Each row was made from one small tree. Brackets hold a mark, then the marks that hang from it, in alphabetical order. Every link used is in the known rows. Write each row's tree.
Known rows
{D {S Q}}: [29,10,22,-8,-9,-12,-1,26,40,1,-46,5,-11,-6,15,16,-8,-32,2,-36,2,-6,22,12,-16,-3,10,-12,-33,-12]
{M A}: [13,20,20,-7,-20,-33,-3,16,19,-3,-16,-10,-1,-6,13,0,-6,-15,16,-28,-5,14,15,17,0,2,-15,-15,-28,-21]
{X {F G} Z}: [20,18,24,17,-10,-20,21,14,19,-9,-26,-6,-9,4,38,-16,-14,13,-9,-28,-27,5,24,-28,4,5,-22,-3,-22,8]
{F {G {S {E M} Q}}}: [33,26,24,-16,-16,-8,1,20,-13,-13,-23,10,-9,9,38,15,-15,-7,1,-30,-3,6,11,20,-22,-10,19,3,-34,-1]
{E {M A}}: [4,23,10,0,-30,-29,1,7,9,-4,-19,-18,-9,-2,7,11,-23,-16,6,-24,-5,14,15,25,-15,-3,-6,-21,-37,-17]
{B A {D {S E Q}}}: [18,8,34,-2,-18,-20,-27,23,45,-3,-44,-5,34,-5,20,42,7,-14,3,-21,10,38,23,8,-7,25,7,-28,-37,-8]
{D {S E G {Q V}}}: [27,-4,21,-17,0,-5,0,33,32,-5,-57,7,2,11,29,24,2,-16,21,-38,14,7,24,18,-18,1,0,-3,-21,-21]
{B {A {S G}} D}: [15,-2,19,-3,-10,-17,-22,24,33,-2,-33,-24,31,0,14,15,7,6,-14,-13,-11,19,24,12,0,18,-8,-11,-21,0]
{S D}: [-3,18,18,-15,-25,-17,2,10,21,-9,-13,-8,-8,6,27,-1,3,-13,10,-30,-2,15,26,7,-2,11,-16,-14,-26,-10]
{Z {X {F {G S}}}}: [0,17,17,-6,-21,-13,2,13,18,4,-29,-16,-15,-1,41,-5,-18,18,-9,-12,-32,-7,30,11,-6,17,5,6,-22,-1]
{B A D}: [3,15,33,-3,-23,-19,-30,10,39,3,-21,-15,28,-5,23,20,4,-4,-6,-18,-5,31,25,3,2,27,-12,-25,-32,-8]
{G {S D E Q}}: [14,16,22,-25,-24,-17,3,25,5,-17,-22,0,-11,14,40,11,-2,-19,23,-26,14,26,25,19,-10,3,21,-7,-21,-3]
{Q V}: [-2,12,26,-18,-15,-12,-7,9,37,8,-22,5,-7,13,29,-4,-12,-8,8,-36,0,0,13,9,-4,4,-14,4,-23,-18]
{A {B D} {M E} S}: [5,-6,-5,11,-26,-50,14,-3,33,-1,-8,10,19,12,-28,19,-21,12,-21,32,-34,-1,-15,11,28,-34,22,11,-12,38]
{S E}: [0,20,30,1,-32,-21,-14,13,20,10,-3,5,3,2,33,10,7,2,14,-26,-4,19,8,23,-20,10,3,-16,-23,-22]
{B {A M {S E}} D}: [2,6,21,8,-27,-34,-24,17,37,-2,-18,-1,37,-5,-1,27,7,13,-8,6,-15,29,5,10,4,12,10,-15,-25,10]
{Z {X {F {G {S Q}}}}}: [5,17,21,-3,-18,-12,7,22,15,-7,-37,-20,-16,-1,41,-5,-23,15,-2,-12,-27,-10,35,12,-9,17,10,8,-22,-2]
{F {G {S E}} {X Z}}: [32,22,13,-23,-23,-8,5,7,-22,-10,-4,-5,5,16,46,11,11,16,-20,-33,-12,29,11,-11,-17,-14,-2,-2,-40,16]
{B {A M {S E Q}} D}: [9,6,26,12,-23,-32,-17,28,33,-15,-29,-5,36,-5,-2,26,2,9,0,5,-8,24,12,11,1,13,16,-12,-23,7]
{G {S D {E M} Q}}: [8,17,16,-21,-31,-17,7,20,-2,-19,-25,-6,-15,16,34,20,-14,-19,18,-24,15,27,25,25,-18,0,25,-11,-26,-1]
{G {S D {E M}}}: [0,19,10,-25,-36,-19,-1,7,3,-4,-11,0,-14,16,34,21,-6,-15,8,-23,6,33,16,23,-15,-1,17,-15,-27,2]
{M {A {B D}} E}: [12,7,8,-1,-30,-52,4,-7,25,-5,-12,-13,23,12,2,18,-19,-8,9,4,-11,30,5,17,26,-10,-4,-9,-23,4]
{A B {M E} S}: [1,-12,-3,12,-32,-50,24,3,31,6,-6,9,4,19,-18,2,-20,8,-13,17,-37,-16,-10,18,19,-29,21,14,-14,33]
{E {M {A B}}}: [-2,11,8,5,-28,-38,16,5,8,-6,-16,-16,-7,9,-2,14,-26,-10,4,-17,-9,8,9,21,-4,-10,-7,-16,-32,-5]
{D {S {E M} G}}: [18,3,8,-9,-16,-9,-5,15,23,11,-39,2,-2,3,21,34,3,-13,2,-31,0,15,17,25,-26,-3,1,-21,-30,-15]
{X F}: [-1,18,27,16,-18,-27,5,13,29,5,-30,-6,-6,-6,32,-5,-16,4,9,-17,-19,0,16,5,-10,21,-2,-4,-18,-11]
{E M}: [-3,22,16,2,-32,-15,-3,3,15,6,-15,-11,-16,1,16,10,-21,-12,-5,-26,-9,3,16,22,-23,0,0,-18,-35,-13]
{Z X}: [-14,15,19,-9,-33,-10,-14,10,31,13,-11,-24,-16,-1,28,-5,-6,6,-6,-19,-23,-3,34,20,-10,14,-6,-11,-24,-17]

Write each row's tree
[30,17,26,10,-9,-21,23,23,8,-17,-33,-2,-10,11,46,-8,-17,10,0,-26,-16,14,24,-21,-1,1,1,1,-19,13]
{X {F {G {S E Q}}} Z}
[12,5,8,-1,-26,-34,5,11,28,8,-30,9,2,5,4,38,-7,-17,4,-22,-1,18,0,22,-12,-11,10,-21,-35,-4]
{D {S {E {M {A B}}}}}
[31,1,20,-8,-5,-7,-1,33,25,-3,-50,2,0,1,26,25,7,-17,16,-35,8,7,27,20,-22,1,4,-13,-23,-20]
{D {S E G Q}}
[10,3,4,10,-23,-40,24,22,7,-18,-28,-20,-6,11,-13,10,-33,-9,3,-11,-9,-5,7,28,-8,-17,10,-4,-28,2]
{E {M {A B {S Q}}}}
[-3,-7,6,15,-31,-41,18,19,15,3,-7,0,2,24,-4,13,-14,13,-9,-3,-19,-7,-12,30,-13,-18,23,3,-16,14]
{A B {S {E M}}}
[26,2,14,-4,-10,-7,3,29,18,-5,-53,-4,-4,4,21,33,-4,-18,13,-32,8,9,27,26,-30,-2,9,-17,-29,-17]
{D {S {E M} G Q}}
[6,1,0,2,-24,-43,8,-14,43,6,-16,19,16,7,-18,38,-18,-6,-14,19,-22,12,-5,-2,31,-27,8,-7,-23,30]
{A {B {D S}} {M E}}
[4,8,14,-5,-20,-8,15,30,-12,-38,-38,-27,-1,18,33,19,-1,-2,36,-26,17,26,43,26,-24,13,-8,-17,-18,-21]
{S D {E M} G Q}
[1,16,18,-8,-19,-12,11,21,12,-16,-39,-23,-16,3,42,-5,-19,14,3,-12,-22,-3,40,9,-3,21,5,6,-22,1]
{Z {X {F {G {S D Q}}}}}
[14,3,19,9,-26,-34,-16,16,40,-11,-32,-13,34,-1,-1,19,-10,1,-7,10,-14,21,18,13,10,10,17,-8,-28,14]
{B {A {M E} {S Q}} D}
[35,0,16,-13,4,-3,3,32,30,-4,-56,-4,-9,-3,20,15,-1,-27,6,-38,2,-7,34,13,-15,-3,-4,-9,-25,-15]
{D {S G Q}}
[6,11,10,-14,-32,-34,5,9,3,3,-9,2,-8,16,19,24,-16,-10,7,-16,-1,24,3,27,-7,-14,21,-10,-25,4]
{G {S {E {M {A B}}}}}
[3,19,6,-25,-35,-28,2,9,0,-10,-14,-4,-9,14,28,22,-8,-17,16,-22,9,39,15,25,-8,-3,13,-17,-29,-1]
{G {S D {E {M A}}}}
[-5,19,21,4,-22,-13,1,14,22,2,-28,-19,-10,-4,37,-7,-16,23,-5,-12,-34,-8,30,10,-8,23,-5,2,-23,-8]
{Z {X {F G}}}
[0,-1,2,15,-20,-49,11,12,24,-6,-4,21,21,8,-28,28,-7,23,-13,26,-25,3,-23,7,17,-30,21,5,-6,29]
{A {B D} M {S E}}
[27,17,19,5,-8,-19,21,13,15,-7,-28,-2,-15,8,42,-13,-17,7,-14,-27,-24,8,24,-26,6,-3,-9,0,-21,18]
{X {F {G S}} Z}
[35,22,10,-26,-17,-5,9,6,-17,-10,-8,-9,-3,13,41,2,5,8,-28,-36,-16,17,17,-16,-11,-17,-8,2,-42,20]
{F {G S} {X Z}}
[12,-2,4,0,-12,-24,19,39,5,-33,-32,-4,4,7,1,6,5,9,22,-2,-7,3,19,19,-4,-9,9,4,-7,4]
{A M {S D E G Q}}
[12,-4,32,6,-23,-22,-6,38,34,-4,-33,-22,9,7,22,-6,-1,-6,1,-30,-9,-2,28,22,-16,23,9,-5,-30,-6]
{B {A {S Q}}}
[26,22,15,-2,-13,-24,-14,16,27,-12,-42,1,16,-12,-1,48,-13,-20,5,-11,11,33,9,14,-10,-7,13,-25,-33,-11]
{B {D {S {E {M A}} Q}}}
[3,18,30,-4,-28,-20,5,30,8,-29,-22,-8,2,11,34,9,5,-8,36,-26,16,26,28,18,-15,17,3,-14,-22,-19]
{S D E Q}
[-7,17,16,-8,-28,-16,4,14,13,-5,-26,-15,-8,6,46,2,-9,23,3,-10,-25,11,29,12,-5,22,5,2,-21,0]
{Z {X {F {G {S D E}}}}}
[20,17,18,2,-14,-23,23,15,9,-16,-26,-1,-9,15,48,-6,-8,12,-2,-25,-16,25,23,-25,7,3,-9,-3,-20,18]
{X {F {G {S D E}}} Z}
[-1,22,19,5,-38,-31,-6,10,6,-1,-11,-8,3,3,18,21,-8,-3,19,-21,1,29,7,32,-23,4,4,-24,-32,-22]
{S {E {M A}}}
[26,-3,4,7,-23,-54,14,14,23,-19,-27,-19,24,14,-11,12,-27,-8,7,11,-12,14,2,27,21,-18,17,6,-19,12]
{M {A {B D} {S Q}} E}
[10,6,24,0,-19,-24,-25,19,40,1,-26,-16,29,-2,11,15,2,1,-17,-12,-12,20,15,11,-1,18,3,-13,-28,3]
{B {A S} D}
[4,17,16,-29,-30,-19,-5,12,10,-1,-8,6,-9,14,40,13,5,-13,13,-26,6,32,16,18,-6,2,12,-10,-21,0]
{G {S D E}}
[18,-4,13,11,-5,-34,16,29,25,-18,-26,-5,9,11,-14,11,-21,2,-13,4,-13,-13,-1,10,8,-21,20,12,-9,18]
{A {B D} {S Q}}
[12,1,30,-11,-4,-5,1,36,10,-18,-41,-8,5,19,42,6,0,4,38,-34,16,9,30,22,-17,10,-9,4,-9,-31]
{S E G {Q V}}
[41,20,15,-22,-11,-3,15,16,-22,-23,-19,-14,-4,14,40,1,-2,5,-20,-36,-9,12,23,-15,-14,-16,-2,4,-41,18]
{F {G {S Q}} {X Z}}
[8,-2,-4,4,-19,-36,22,17,4,-11,-26,-23,-4,13,-9,10,-24,-2,-1,-12,-14,-2,9,28,-5,-18,-3,-5,-23,2]
{E {M {A B {S G}}}}
[8,2,10,0,-35,-51,13,-2,23,1,-10,-14,12,18,10,5,-18,-10,16,-8,-14,18,8,24,19,-7,-4,-6,-25,-1]
{M {A B} E}
[22,-3,14,-13,-5,-5,4,27,25,-7,-60,1,-3,13,23,31,-9,-16,17,-35,15,8,24,23,-25,-3,4,-7,-27,-18]
{D {S {E M} G {Q V}}}
